In the rows, 128 means zero.
Known rows, with every step that occurs
L C: [138 104 157  92 147 157 155 152  82 161 164 142 123 110 130 113 123  78
 109 152 119 112 108  75 124 117 114 129 122 111 112 151 126 136  79 181
 126 167  86 181 133 136  95 123 133 151 168  98 166 174 166 117 129  99
 168 123 147 153 146 143 151 115 147 112]
E H Q: [133  86 161  88 136 162 153 138  96 124 165 149 123 109 116  72 116 110
 166 181 106  86 122 114 127 140 123  94 105 127 132 173 127 117 119 199
 127 120  99 117 127 124  74 141 124 166 104 101 181 138 164 110 126 119
 167 135 151 152 163 122  97 121 138  92]
E H: [115 102 154  98 141 176 148 143  95 134 165 158 107 125 123  94 102  95
 139 192  97  99 111 117 121 128 117 107 130 120 108 173 134 124  85 205
 135 137 101 120 135 112  77 134 120 164 150 112 172 138 156 124 131 115
 161 127 141 145 149 139 100 126 146  99]
L C J D P G T: [181 101 142  91 148 147 151 159  90 163 156 146 133 186 176 118 178 121
  95  87  90 120 119 101 144 148 113 161 111 114 114  79 125 157  61 199
 123 188  85 192 155 158  90 120 144 167 170  93 169 134 132 167 109 139
 188  56  91 151 149 146 151 129 158 134]
C L: [146 135 141  99 135 153 137 138  84  97 168 185 157 113 116 100 153  88
 144 149 109 122 127  87 128 134 120  97 114 138 104 144 126 121  86 166
 123 133  98 109 140 128  89 141 135 172 128 106 170 150 149 113 123 104
 147 131 131 150 147 126 144 117 161  99]
W L C J D Q H E: [126  56 145  88 112 164 138 147  75 145 128 141 127 143 102  77 144 114
 139 137 138 110 125 105 129 122 126 137 133  65  99 118 125 161  83 231
 135 145 101 185 156 129  96 136 134 206 167  94 154 129 172 110 106 156
 177  47 146 150 142 107 153 128 172 133]
J D Q G: [178  92 128  84 113 168 123 161  85 167 137 200 148 137 130  71 161 116
 165 136  97 110 117 122 114 141 126 170 133  72  79 100 129 128  92 225
 130 118 101 109 144 133  88 145 133 155 130  93 164 130 155 127 115 122
 169 103 146 149 153 134  97 135 143 118]
T G P D: [131 125 134  85 164 127 160 157 117 112 163 209 127 136 118  96 166 139
 159 157 106 132 131 113 132 161 118 163 114  60 138 205 135 151 108 193
 126 151 105 151 108 105  94 122 149 198 116  93 162 116 124 144 130  93
 187 107 119 134 164 156 102 136 146 110]
P D Q H J C L: [139  95 114  93 132 204 138 160  84  96 143 183 133 116 116  49 181 136
 169 129 165 113 167 116 157 126 132 142 172  61 115 162 125 135 120 216
 137  95 112 146 141 141  95 161 135 235 122 106 178 118  72 128 129 120
 150 105 114 151 161 113 109 125 165 115]
T G Q H J: [110  79 157 128 147 145 182 144 110  86 157 171 113 119 110  63 153 148
 136 178 149 108 131  53 140 161 128 141 127  98 124 187 126 146 137 166
 121  92 110 158 100 111 104 157 122 240 108  81 164 155 175 139 129 111
 173 120 161 141 155 145 107 121 162 127]
D P G Q H E W: [140 107 125 131 147 143 198 124 108  98 176 173 116 142 161 100 104 148
 142 178 103 110 136  95 141 152 133 164 119 105 157 136 141 165 129 177
 125 105 120 132 164 117  84 165 110 204 172  46 148 115  71 138 120 130
 238  76 164 142 173 138 136 140 151 128]
W L: [113 111 156 104 139 140 125 129  86 138 159 164 157 120 117 104 109 103
 149 179 130 119 130  93 110 112 116 105 102 108 107 163 124 128  90 182
 125 163 104 152 152 126  81 122 147 153 150 107 151 143 188 106 109 104
 143 119 154 146 129 171 149 117 157  97]
W L C: [120  97 156  97 140 142 149 141  77 160 166 154 137 117 116 116 111  95
 123 157 130 115 125  76 113 112 110 118 102  95 106 165 122 135  84 185
 130 184  88 180 143 133  93 113 143 154 173 115 153 170 209  97 119 107
 156 115 156 150 135 156 170 113 158 109]
H Q D P G T: [215  91 135  96 144 132 165 131  94 150 174 160 148 116 160  96 108 166
 175 134  83  94 126  99 135 168 126 139 108 101 156 101 125 124  96 193
 112 111  94 127 157 144  91 143 134 156 132  83 153 133 128 153 105 129
 169 115 111 152 145 170  98 119 134 111]
P D Q H E: [140  72 135 103 133 175 168 142  94 107 153 160 142 104 112  79 126 125
 150 185 112 110 126 127 136 138 134 141 182  56 136 179 144 143 113 219
 141 116 119 134 142 119  87 151 119 215 149  77 154 119  81 121 129 121
 171  92 129 140 155 132 110 132 152 112]
G Q D: [149  97 164  85 115 119 157 135  90 129 154 200 135 119 124  98 110 145
 159 173 104 109 107  87 113 140 125 162 130 116 103 105 126 141 107 168
 125 112 107 136 143 120 107 139 133 162 120  92 153 150 165 154 127 112
 143 121 135 152 138 140 128 121 146 112]
T G P D Q H: [124 103 123  85 152 154 182 161 127 123 156 227 112 116 100  62 154 161
 154 155 118 127 141 113 140 177 128 172 158  25 123 208 135 144 101 232
 132 100 108 162 112 106 111 149 135 233 116  89 156 108 104 123 122 117
 214  76 115 134 154 144 101 145 149 112]
H Q D P G: [216 110 136  90 145 150 142 125  92 144 162 168 150 124 165  70 117 163
 186 149  89  94 130 105 130 153 128 141  87  92 154 119 122 127 123 204
 114 110  88 118 169 142  79 146 144 155 100  91 163 145 120 138 120 122
 183 123 134 149 152 180 115 118 133 106]
D P G Q V: [139 132 147  99 140 147 156 146 117 112 180 180 148 153 165  86 104 151
 126 172  61 132 135 104 136 134 117 181 111  88 141 101 131 136 109 183
 119 133  93 136 151 145  95 153 132 183 132 101 152 140  98 157 113 119
 165  88 135 128 156 184 146 128 142 111]
Q D P G T: [197 102 139 113 145 138 164 135  97 155 173 167 143 141 168 111 101 152
 140 148  85 106 117  98 125 155 123 154 125  90 132 112 128 130  75 199
 119 132  98 129 161 141  89 134 123 165 161  96 148 138 130 167 112 121
 172 101 110 146 136 172 109 127 144 118]
Q G P D: [176 126 143 101 148 129 149 143  94 146 158 208 131 146 111  89 159 139
 180 161 102 115 120 123 127 159 117 173 122  73 126 163 136 133 109 201
 129 141 103 147 122 103 112 129 133 156 128 111 157 125 117 142 136 105
 197 104 116 146 167 158  99 131 141 111]
D P: [142 114 148 112 139 163 158 145  99 121 161 181 140 131 159  91 117  90
 130 163  78 121 117 103 122 115 118 125 105 104 119 119 124 127  96 178
 125 143 104 132 159 135  70 146 144 151 126  77 151 158 157 128 109 105
 184 127 150 138 148 188 136 122 152 100]
V Q: [120 130 146  72 153 146 141 149  86 131 159 161 148 129 141 105 123 125
 126 177  98 115 102 130 124 106 116 126 127 126 101 171 128 123  96 170
 132 140  94 129 153 118  95 135 132 151 123 101 162 153 174 105 117  97
 158 135 139 138 142 182 111 113 146 104]
L C J D: [159  95 155  73 132 163 131 166  76 163 134 142 132 160 128 100 175  92
 128 123 112 113 104  95 131 116 115 142 112 130  94  90 124 152  75 195
 128 174  77 189 135 139  91 115 148 145 152  96 172 154 177 137 123 123
 162  89 121 156 144 110 142 123 154 127]
V Q H E W: [121 115 123 104 144 150 160 138  81 137 159 133 123 110 131 106 108 134
 145 198 126  99 106 107 135 137 130 129 146 116 130 180 139 132 122 189
 136  91 106 102 148  89  82 160 105 170 145  62 147 131 135  95 125 119
 211 112 161 144 139 129  90 121 137 119]
P G Q H E W: [145 106 128 120 153 132 171 118 101 107 170 159 122 128 129 109 105 149
 149 193 129 110 127  89 132 165 133 157 133 121 150 150 145 162 128 173
 119 110 113 138 137 107  97 154 100 196 168  60 156 112  74 137 135 125
 212  81 158 149 167 110 119 135 152 129]
W L C J: [135  95 171  81 139 147 135 143  76 140 164 132 135 132  95  97 139  93
 128 144 128 116 123  84 120 101 108 121  89 109  91 144 117 146  68 165
 129 180  79 216 147 133 105 115 155 154 168 117 153 167 207 102 117 113
 191  91 127 152 125 144 169 114 168 114]
J D Q G T: [178  81 137  86 114 150 139 164  93 168 150 206 158 133 128  83 159 127
 141 140 105 115 116 120 118 158 125 160 143  75  82  83 131 122  80 224
 127 122 107 129 130 130  94 140 119 155 162  77 164 136 158 141 106 127
 157  96 125 151 147 127  85 133 143 124]
Q H: [124  90 157 114 135 158 146 141  91 144 155 154 125 108 120  87 100 114
 124 188 117 106 111  84 125 144 122 116 138 137 108 154 134 120  95 196
 118 111  97 138 125 125 101 145 122 176 124  99 154 145 154 113 124 113
 163 119 147 146 140 143 120 122 150 109]
P G: [153 127 144  85 160 153 133 136  95 133 168 142 154 138 141 105 110 118
 131 176  93 117 126  87 124 127 116 133 103 123 128 175 136 136 100 196
 116 166  91 123 142 130  87 130 132 154 137 112 170 134 116 131 128 100
 162 118 128 146 152 163 119 124 153 110]
V Q H: [107 113 143  88 152 151 150 148  81 149 153 153 126 126 135  85  89 136
 129 180 104 107  99 112 125 134 124 127 142 136 100 191 131 121 103 194
 130  96  95 137 135 113 114 152 120 172 114 110 152 145 159 105 119 118
 171 125 139 140 135 180 111 113 140 111]

Rows
[134  82 128  89 118 173 138 163  93 160 134 190 132 122 133  65 119 127
 139 158 113 113 122 118 126 140 130 144 158  82  90 120 133 130  89 250
 124 103 109 136 142 134  97 158 129 182 129  85 162 128 133 127 107 135
 150  87 144 149 139 127 113 131 151 116]	J D Q H
[134  62 131 106 110 172 136 155  85 139 136 168 140 121 134  74 122 115
 150 173 120 112 128 108 134 140 135 131 163  81 115 122 137 139 107 240
 128 105 118 112 146 127  76 155 113 193 146  68 159 122 113 135 106 136
 154  91 159 146 153 114 101 132 157 123]	J D Q H E
[138  73 121 109 122 163 150 152  75 175 143 164 122 110 123  98 131 125
 143 146 166 110 140  95 129 133 134 140 150  43 111 137 134 159  94 240
 144 123 108 144 153 109  77 138 121 174 201  60 152 119 154  97 105 149
 194  64 180 155 151  97 137 134 148 135]	J D Q H E W L C
[145 121 114 107 165 185 133 152  78 151 144 143 124 193 216  77 133 171
 145 137 107 101 128 130 145 125 129 146 120 104 128 182 129 142 138 231
 131 107  95 131 170 124  82 162 129 184 111 106 163 133 136 141 113 137
 168 111 146 142 149 200  88 117 149 126]	V Q H J D P G
[119 123 138  92 150 125 170 155 122 116 159 202 125 131 115  88 149 126
 138 167 116 127 127  91 123 157 115 142 100  72 123 184 129 135  93 189
 113 136 101 145 110 114  86 135 134 164 112  81 160 133 157 127 121  90
 182 113 148 137 160 152 104 127 151 110]	T G P
[163  69 159 106 123 143 161 139  98 141 176 158 121 107  90  77 123 130
 170 169 101  77 106 115 129 186 125 118 122 126 123 155 128 100  93 193
 124 105 104 117 108 107  94 132 114 170 134 103 169 130 178 117 125 132
 182 125 130 154 165 127  68 126 135 109]	E H Q G T
[143 131 151  93 142 133 135 143 109 117 179 151 148 144 128  90 107 156
 128 177  88 124 127  83 129 135 114 174 113 100 139 134 137 133 114 189
 112 139  89 136 127 134 114 139 128 189 133 115 162 137 106 150 133 110
 134  97 131 136 159 154 139 124 142 112]	P G Q V
[142 106 142  82 145 134 141 142  89 133 152 184 123 195 173  97 172 150
 132 102 118 130 139 104 128 119 113 184  69 100 100  67 116 183  85 210
 133 176 101 209 173 153  99 120 162 203 167 105 162 139 146 151  96 154
 178  41 116 147 158 171 198 132 171 127]	W L C J D P G Q
[144  95 105 103 151 154 204 149 125 114 160 193 107 111  97  72 169 164
 175 161 134 121 142 120 150 185 137 168 151   8 156 207 148 159 121 202
 133 101 120 130 127  81  81 155 117 217 139  43 148  88  72 121 124 115
 248  72 142 136 166 108  80 147 141 125]	T G P D Q H E W
[128 136 133  91 126 160 129 153  85 111 150 191 142 114 126  85 148 101
 138 144 137 131 145 108 133 120 114 113 127 136  92 122 118 125  86 179
 126 132 100 106 141 150  80 139 149 175 133 104 174 130 116 117 120  97
 126 122 127 151 167 117 151 122 165 111]	J C L
[162 128 135  66 136 155 148 165 119 125 165 206 139 126 105  75 137 152
 166 162  76 129 134 136 140 134 117 175 138  16 136 137 141 131 103 223
 128 147  91 164 137 113 110 145 139 166 104 101 152 125  94 141 116 106
 153  85 119 133 149 144 108 131 136  96]	G P D Q V
[162  75 144  74 119 188 143 169  83 169 128 152 116 142 104  59 163 118
 123 121 119 111 113  91 135 130 125 154 146  89  79 100 126 148  65 245
 132 122  86 198 147 140 114 148 140 177 148  97 171 137 171 123 113 145
 187  55 123 157 136  99 134 128 154 125]	L C J D Q H
[145 127 124  73 145 155 158 174 132 119 170 218 135 120 102  57 157 163
 162 160  82 140 144 117 146 160 118 186 131   4 138 186 140 126 109 225
 125 134  89 145 112 110  99 140 143 198 117  93 153 114 101 133 117 101
 173  88 113 126 162 149  90 137 132 106]	T G P D Q V
[151 122 125  67 146 147 156 152 105 121 155 221 134 128 117  87 146 138
 171 155  98 129 132 138 129 126 117 158 143  39 125 144 141 150 108 197
 129 152 113 167 145 121 110 144 139 167 135  86 162 121 110 147 113 106
 162  91 114 144 165 148 110 132 156  95]	G P D Q
[165 105 142  82 140 147 154 155  94 126 150 179 118 184 180  93 183 132
 117 105  91 127 126 102 138 134 115 188  87 117 107  56 121 183  92 200
 128 171  88 197 158 158 105 129 148 186 154  85 173 137 119 166 111 141
 192  52 109 149 158 150 166 135 163 132]	L C J D P G Q
[119 111 128 136 149 132 182 110 105 103 178 164 118 142 157 106 105 167
 156 179 135 116 150 106 131 142 134 152 100  90 154 134 136 165 122 181
 134 121 126 150 172 115  82 161 121 202 173  64 139 103 107 125 102 140
 221  59 169 139 164 165 158 140 161 122]	D P G Q H E W L
[134 102 146 112 138 138 164 131  70 149 172 138 130 101 115 127 123  94
 137 164 153 106 131  78 123 112 118 113  97  82 138 152 130 147 101 160
 139 173  97 159 158 109  64 116 128 140 211  67 149 149 175  94 120 105
 196 105 181 151 157 126 153 121 151 121]	H E W L C
[176  83 137  85 128 150 164 149  99 147 173 197 153 115  96  92 148 132
 145 134  95 113 118 129 129 153 125 174 160  51 110 136 137 123  82 194
 140 133 113 144 133 123 113 136 123 174 175 100 157 134 120 135 118 117
 189  97  95 147 151 143  88 133 143 118]	P D Q G T
[171 100 138  81 136 170 136 149  93 144 162 195 147 115 108  75 154 124
 168 150 102 110 121 129 126 141 127 177 142  50 106 155 137 124  97 201
 142 135 107 134 141 122 105 133 138 172 146  97 167 138 115 112 132 111
 196 106 116 143 150 158 107 137 143 109]	P D Q G
[186 115 142  90 148 122 149 143  94 148 157 202 132 130 110  76 166 157
 209 155 108 102 123 130 131 173 123 157 106  85 150 162 133 129 142 196
 121 123 105 152 112 102 111 130 142 154  88 100 161 126 124 122 132 110
 196 111 134 148 177 145  97 124 138  98]	H Q G P D
[172 107 147 106 124 159 161 140  89 146 159 192 138 115 156  90 106 117
 152 166  81 101 108  93 116 131 126 142 115  97 112  96 121 127  92 201
 128 125  94 115 163 126  73 141 139 147 118  87 144 162 177 131 114 112
 158 130 142 144 131 178 113 121 138 110]	Q D P
[136  87 152 109 127 125 193 144 113 104 161 233 122 120 153  79 147 143
 150 148  96 118 121  87 118 165 127 180 106  80 106 129 116 151  94 173
 126  94 107 128 139 125  84 140 146 211 110  69 145 148 166 145 112 112
 188 116 130 134 153 178 116 134 140 119]	T G Q D P
[150  98 143  86 127 144 124 142  75 156 141 135 135 141 119 112 182  94
 165 132 153 108 122  93 132 114 119 127  91  99 119 108 127 164  95 188
 139 177  88 173 153 111  62 112 143 140 179  69 155 136 178 111 116 130
 191  75 156 157 146  91 148 127 157 132]	H E W L C J D
[158 112 141  64 137 132 141 141  72 158 156 169 140 124 140  97  94 150
 160 177  90  99  92 110 111 122 125 142 130 116  98 159 126 120 103 185
 134 111  87 116 159 109 100 132 131 140 121 111 156 156 183 117 118 106
 147 138 124 145 131 183  81 113 133 113]	V Q D
[107  92 161 115 126 135 185 139  96 125 154 185 120 121 112  84 100 133
 130 188 128 115 118  78 123 155 125 144 141 138 106 135 132 148 107 185
 120 100 111 157 119 122 119 151 122 197 113  88 153 143 152 136 122 122
 163 100 144 149 146 142 139 125 157 116]	G Q H
[178 128 122  80 161 148 141 143  84 158 168 170 134 158 194 102 103 168
 152 147  64 108 107 120 123 127 123 167 116  94 116 158 124 134  95 209
 130 111  84 121 186 128  92 140 132 157 129 110 156 141 136 132 117 115
 187 118 122 139 137 214  94 119 128 112]	V Q D P G
[162 130 132 108 160 171 148 136 105 124 173 164 142 149 180  95 112 117
 121 162  74 124 133 109 129 125 116 137 105 101 135 141 131 139  95 196
 119 159  97 127 164 148  73 142 140 157 137  92 160 140 110 130 116 106
 191 110 131 138 152 193 138 127 154 104]	D P G
[142  97 164 101 119 128 179 138  96 119 156 223 127 128 155  89 111 140
 160 163  89 115 107  92 117 133 126 166 113  95 109  68 121 149 103 166
 128 124 110 139 161 127  96 150 144 175 119  73 141 158 165 157 110 118
 165 116 137 146 149 176 139 126 144 115]	G Q D P
[126  98 138 137 140 140 196 125 105  85 169 180 119 146 161  96  99 145
 127 191 101 117 134  96 135 150 129 156 133 112 148 128 137 158 123 188
 119 120 124 133 153 137  93 169 109 233 150  69 146 119  81 149 122 136
 196  80 151 134 174 176 146 133 162 122]	D P G Q H E
[149 118 142  68 128 183 129 161 107 132 166 170 160 107 111  70 126 131
 146 166  74 123 132 122 135 121 122 167 149  34 124 151 142 120  99 218
 133 139  86 132 139 125  99 144 140 171 129 108 157 137  98 122 120 104
 144 104 115 135 143 132 112 130 128  99]	P D Q V
[134 120 135 108 137 172 137 153  79  86 148 174 141 120 128  76 173  98
 160 138 148 116 154  92 143  96 115 101 119 125 116 124 117 131 116 154
 125 132 102 124 147 140  73 145 140 183 128 108 179 149 130 130 126  97
 120 143 144 153 167 123 133 109 176 114]	H J C L
[105  72 162 122 117 128 190 130  93 101 158 164 127 113 116  89  92 124
 137 204 125 112 119  77 127 150 129 132 148 137 130 132 136 145 127 172
 124 109 126 136 131 115 102 158 103 215 133  71 148 131 130 140 126 126
 164 105 158 140 164 132 137 126 164 116]	G Q H E
[100  93 141 107 139 148 157 138  80 134 156 138 133 122 131 103 100 132
 127 205 114 106 100 116 130 139 125 116 153 127 123 198 133 129 116 195
 130 106 106 117 148 110  96 154 105 178 128  86 149 131 158 100 125 119
 171 121 148 134 149 161 102 114 147 113]	V Q H E
[127 113 144 105 149 133 165 129 106 124 165 161 123 145 127  98  98 156
 131 188 119 115 126  82 125 153 125 160 132 137 121 151 135 151 114 200
 114 113 111 154 134 129 125 152 120 213 132 102 165 122  96 142 127 125
 166  86 135 143 157 157 138 128 159 117]	P G Q H
[131  88 144  94 128 178 159 152  95 138 159 176 130 108 108  65  93 113
 129 176 103 112 120 108 128 136 125 129 153  93  99 154 138 127  95 218
 120 100 104 142 141 132 105 164 125 183 135  89 153 136 141 108 117 117
 173  95 143 149 133 144 116 127 150 106]	D Q H
[166 128 147 108 140 128 156 145  96 146 161 200 122 143 110  95 136 122
 161 170  88 113 112 106 119 149 114 152 115  95 110 146 130 121  99 185
 116 139 102 146 124 109 113 137 127 135 134 104 154 143 166 126 128 106
 185 114 151 146 163 158  95 124 153 109]	Q G P
[144 127 135  82 143 145 130 146  80 150 164 167 141 134 129  90 132 138
 137 183  91 105  92 117 116 133 118 152 119 124  93 175 129 112  99 182
 132 119  95 121 138 117 106 136 124 137 123 115 160 154 180  93 128 106
 194 133 136 137 148 183  90 117 138 114]	V Q G
[138  85 114 102 140 171 159 168  98 129 130 192 100 151 124  58 132 157
 187 146 152 114 156 131 155 118 125 162 177  27 129 151 130 152 137 222
 131 123 115 186 139 123 106 154 126 200 129  92 164 104  88 146 125 112
 157  80 134 147 167 135  97 131 166 117]	G P D Q H J C
[175 116 122 117 155 183 122 147  89 118 142 163 153 186 204  83 160 119
 160 124 103 106 141  97 137 107 121 144  94  81 142 122 129 154 136 209
 125 154 100 133 167 142  56 139 138 157 134  93 177 151 119 161 114 121
 152 118 158 145 164 176  96 124 160 117]	H J D P G
[139 117 119  84 143 155 171 150 107 129 149 208 111 126 105  73 129 152
 162 158 112 122 128 130 136 157 126 160 160  49 125 173 142 143 111 221
 126 119 118 170 138 109 124 156 127 195 131  95 155 106 103 129 114 122
 188  79 122 145 157 150 106 135 153 101]	G P D Q H
